What can hang from each mark
k148: k33
k33: k148 k572 k725
k725: k33
k40: k762
k241: k325 k762 k793
k762: k40 k241
k793: k40 k241
k325: k33 k241

Every row comes from one small tree of marks. The marks that hang from a mark follow it in brackets, in the order of their numbers. Every link used is in the known rows. Which tree was each row made from?
Known rows
k793{k241{k762}}: [-0.48 -1.18  0.00 -3.69  0.36 -0.94 -0.57  0.42 -0.30 -0.37  0.20  0.48
  0.12 -0.89 -0.65 -0.52 -1.19 -0.95  1.23 -1.33]
k325{k33{k148 k572 k725} k241{k762 k793}}: [ 0.19 -0.92 -0.01 -4.97  5.85 -1.76 -0.12  2.80 -2.95  0.36 -1.03  0.15
  1.60 -1.42  2.01  0.52 -1.11 -0.18  0.53 -1.47]
k762{k40 k241{k325{k33{k725}} k793}}: [ 1.28 -0.35  1.56  0.10  4.72 -1.89 -0.10  2.36 -1.72  0.03 -0.53  1.32
  2.19 -0.37  1.69 -0.32 -0.97 -0.22 -3.53 -0.70]
k325{k33{k148} k241{k762}}: [-0.06 -0.04  1.05 -0.34  1.93 -2.31  0.65  0.25 -0.65 -0.81 -0.25  0.74
 -0.18 -0.43  1.04 -1.59 -1.20 -2.28  0.79 -0.05]
k325{k33}: [-0.10  0.25  1.11  0.98  0.36 -0.37  0.52  0.08 -0.06  0.46  0.03  0.29
  0.14 -0.42  0.90 -0.71 -0.44 -0.26  0.53 -0.01]
k325{k33{k148 k725} k241{k762{k40} k793}}: [ 0.43 -0.49  0.22 -3.33  5.04 -2.46  0.18  3.17 -3.04 -0.38 -0.86  1.71
  1.78  0.54  1.37  0.10 -0.84 -1.30 -1.33 -0.31]
k40{k762{k241}}: [ 1.43 -0.94  0.68  0.39  0.55 -0.92 -0.56 -0.97 -0.61  0.06  0.00  0.29
  0.12 -0.91 -1.38 -1.86 -1.10 -0.24 -3.01 -0.85]
k793{k241{k325}}: [-0.70 -0.56  0.73 -1.61  1.15 -0.87 -0.47  0.47  0.69 -0.91  0.05  0.03
 -0.02  0.02  1.36 -0.19 -1.09 -0.82 -2.47 -0.82]
k325{k241{k793{k40{k762}}}}: [-0.89 -1.90 -0.48 -2.52  2.51 -0.46 -1.57  2.89 -2.75  0.61 -0.37  0.35
  1.43  1.42 -0.22 -0.63 -0.59  1.62 -3.63 -0.78]
k725{k33}: [-1.53  0.33  2.01 -1.73  0.30 -0.54  0.52  0.45  0.58  0.65  0.53  0.22
 -0.17 -0.24  2.73  1.54 -0.39 -0.16 -0.05 -0.06]
k793{k40{k762} k241{k325{k33{k725}}}}: [-1.75 -1.42  1.56 -3.89  2.13 -1.66 -1.01  2.49 -0.07  0.35 -0.73  1.26
  1.60 -0.06  1.66  0.41 -1.66  0.36 -5.49 -1.12]
k40{k762{k241{k325{k33{k148 k725}} k793}}}: [ 1.34 -0.61  0.91 -1.24  6.20 -2.19  0.12  1.88 -2.05 -1.42 -0.84  2.21
  1.20 -2.45  1.59 -0.15 -1.68 -0.66 -7.31 -0.73]
k325{k241}: [ 0.13 -0.01  0.28  0.49  0.18 -0.34 -0.30  0.43 -0.63 -0.15 -0.23 -0.27
 -0.13  0.86  0.96 -0.50 -0.29 -0.58  0.66 -0.79]
k793{k241{k325{k33{k148 k572}}}}: [-1.69 -0.69  1.71 -3.08  3.34 -2.23  0.46  0.17  0.67  0.07 -0.27 -1.53
 -0.13 -0.11  2.55 -0.70 -1.65 -1.05 -4.62 -0.47]
k148{k33{k572 k725}}: [-0.88 -0.07  1.24 -5.94  1.81 -0.52  0.12 -0.22  0.19  1.63 -0.53 -1.21
  1.88 -0.88  0.93  1.66 -0.44  0.96  1.39 -1.72]
k40{k762}: [ 0.94 -0.83 -0.06 -0.65  0.32 -0.36 -0.59  0.10 -0.38  0.09  0.08  0.43
  0.22  0.01 -0.68 -0.99 -0.52  0.65 -1.93  0.04]
k793{k40{k762} k241{k325{k33}}}: [-1.88 -1.78  1.76 -2.24  1.37 -1.86 -0.86  1.57  0.40  0.46 -0.08  0.51
  0.91  0.73  1.13 -1.44 -1.87  0.20 -5.61 -0.49]
k241{k325 k762 k793}: [ 1.39 -1.24 -0.51 -1.16  3.73 -0.96 -0.74  1.95 -0.94 -1.09  0.18  1.38
  1.21 -1.26  0.48 -0.65 -0.91  0.47  0.93 -0.09]
k40{k762{k241{k325 k793}}}: [ 2.13 -1.57  0.22  0.09  4.13 -1.19 -0.97  0.91 -1.55 -0.88  0.04  1.02
  1.06 -1.33 -0.07 -1.80 -1.43  0.52 -4.83 -0.88]
k793{k241{k325{k33{k572}}}}: [-0.92 -1.12  1.89 -2.33  2.41 -1.37 -0.22  0.47  0.64  0.97  0.01 -1.70
  0.52 -0.13  2.56 -1.17 -1.70 -0.05 -1.49 -1.12]

Which tree is each row?
[ 0.60 -1.22  0.56 -4.45  6.63 -2.91  0.06  3.01 -1.26  0.57 -0.72  0.23
  2.45 -0.02  1.90  0.01 -1.09  0.23 -2.40  0.37] | k241{k325{k33{k148 k572 k725}} k762{k40} k793}
[ 1.11 -0.69  1.94  1.63  4.07 -2.07  0.02  1.20 -1.29  0.08  0.07  0.57
  1.46  0.37  1.03 -2.18 -1.20 -0.39 -3.62 -0.04] | k762{k40 k241{k325{k33} k793}}
[ 0.17 -0.38  0.68  0.14  3.01 -0.30 -0.12  2.04 -2.61 -0.08 -0.20  0.59
  0.71 -0.04  1.97 -0.80 -0.68  0.08  0.35 -1.07] | k325{k33 k241{k793}}
[-0.47 -1.94 -0.30 -1.79  3.35 -0.83 -1.43  2.74 -1.12  0.03 -0.13  0.69
  1.68  0.68  0.15 -0.51 -0.73  2.03 -5.35  0.36] | k241{k325 k793{k40{k762}}}
[ 1.13 -1.40  1.93 -0.76  2.44 -2.63 -0.30  0.69  0.95  1.72  0.31 -1.15
  1.67  1.22  0.96 -2.93 -1.30  0.23  1.42  0.66] | k241{k325{k33{k572}} k762{k40}}
[ 0.20  0.07  1.88 -0.90  4.24 -2.51  0.73  0.08  0.33  0.10 -1.01 -0.70
  0.74 -1.71  2.25  0.09 -1.29 -1.25 -4.15 -0.75] | k762{k241{k325{k33{k148 k572 k725}}}}
[ 1.35 -1.22  1.00 -0.40  3.94 -2.16 -0.26  2.24 -1.04  0.01  0.42  1.29
  1.92  0.51  0.95 -2.07 -1.18  0.17  0.16  0.70] | k241{k325{k33} k762{k40} k793}
[ 0.99 -1.21 -0.68 -1.85  2.89 -0.56 -0.95  2.13 -2.52 -0.53 -0.07  0.92
  0.85 -0.53  0.28 -0.69 -0.70  0.10  2.54 -1.18] | k325{k241{k762 k793}}
[-0.62 -0.04  0.43 -0.66  4.02 -1.14  0.72  1.77 -2.61 -0.88 -0.43  0.61
  0.11 -0.01  2.08 -0.37 -0.73 -0.98 -2.69 -0.24] | k325{k33{k148} k241{k793}}
[ 0.01 -0.19  1.24 -1.74  2.04 -0.68 -0.20  1.42 -0.99  1.56 -0.91 -1.17
  1.12 -0.07  2.69  0.42 -0.63  0.30  1.61 -1.73] | k325{k33{k572 k725} k241}
[-0.99 -1.74 -0.61 -2.74  2.49 -0.96 -1.30  2.92 -2.45  0.22 -0.23  0.62
  1.54  0.51 -0.31 -0.42 -0.54  0.61  1.01 -0.83] | k325{k241{k762 k793{k40}}}
[-2.44 -0.03  1.92 -4.04  2.12 -1.55  0.98  0.06  0.71  1.20  0.22 -1.61
 -0.37  0.07  2.89  1.67 -0.49 -0.12 -2.79  0.25] | k725{k33{k148 k572}}
[-0.19 -1.72  2.18 -1.62  3.08 -2.26 -1.10  1.34  0.07  2.00 -0.94 -0.77
  2.17 -0.72  1.15 -0.86 -1.60  1.09 -4.61 -1.13] | k793{k40{k762{k241{k325{k33{k572 k725}}}}}}
[ 1.01 -1.25  0.80 -0.93  3.25 -1.71 -0.43  2.46 -2.70  0.60  0.16  0.96
  1.59  1.21  0.69 -2.18 -1.04 -0.29  1.79 -0.36] | k325{k33 k241{k762{k40} k793}}
[-0.99 -2.12  0.45 -4.61  4.42 -0.87 -1.57  3.93 -3.11  2.28 -1.14 -0.61
  2.58  0.49  1.65  0.38 -0.92  2.50 -2.71 -1.80] | k325{k33{k572 k725} k241{k793{k40{k762}}}}
[ 1.88 -1.19  1.97 -0.70  3.50 -1.99 -0.67  0.43 -0.14  1.10 -0.69 -0.45
  1.57 -1.82  1.61 -1.27 -1.85  0.57 -3.02 -1.51] | k40{k762{k241{k325{k33{k572 k725}}}}}
[ 0.07 -0.28  1.41 -0.33  1.81 -3.09  0.70  0.47 -0.75 -0.11 -0.14  0.49
  0.38  1.78  0.54 -2.38 -1.09 -2.31 -0.49  0.85] | k325{k33{k148} k241{k762{k40}}}
[ 0.92 -1.96  0.95 -2.57  4.07 -1.92 -0.81  2.32 -2.56  2.04  0.08 -1.09
  2.03  1.50  0.85 -2.56 -1.08  0.75  2.27 -0.78] | k325{k33{k572} k241{k762{k40} k793}}
[-1.87 -1.18 -0.35 -1.72  2.21 -0.22 -1.00  2.71 -2.33  0.33 -0.44 -0.12
  1.15  1.30  0.48  0.33 -0.09  0.99 -1.82 -0.75] | k325{k241{k793{k40}}}
[-0.65 -1.58  0.77 -0.50  0.14 -1.22 -0.99 -0.13 -0.54  0.91 -0.26 -0.09
  0.72  0.12 -1.96 -1.42 -0.85  0.34 -4.63 -0.46] | k793{k40{k762{k241}}}
[-1.79 -1.10  1.19 -3.16  6.34 -2.41  0.00  2.50 -1.46  0.71 -1.25 -0.62
  1.97 -1.20  1.90  1.03 -1.16  0.36 -6.51 -0.69] | k762{k241{k325{k33{k148 k572 k725}} k793{k40}}}
[ 1.00 -1.52  1.98  0.07  4.90 -2.20 -0.35  1.11 -1.18  1.61 -0.05 -1.38
  1.88  0.64  1.21 -2.43 -1.32  0.67 -3.07 -0.53] | k762{k40 k241{k325{k33{k572}} k793}}
[ 0.44 -1.54  0.79 -2.83  5.84 -3.09  0.16  1.84 -0.87  0.70  0.02 -0.68
  1.71  0.79  1.10 -1.89 -1.30  0.11 -2.48  1.02] | k241{k325{k33{k148 k572}} k762{k40} k793}
[-0.67  0.01 -0.38 -3.99  2.58 -0.90  0.32  0.59 -0.23  0.56 -1.07 -1.21
  0.51 -0.45  0.85  2.11  0.07  0.14 -2.60 -0.33] | k33{k148 k572 k725}
[ 1.88 -2.02  1.51 -0.51  5.17 -1.73 -0.84  0.95 -1.54  0.97 -0.05 -0.69
  1.48 -1.49  1.05 -2.63 -1.90  1.21 -3.83 -1.28] | k40{k762{k241{k325{k33{k572}} k793}}}
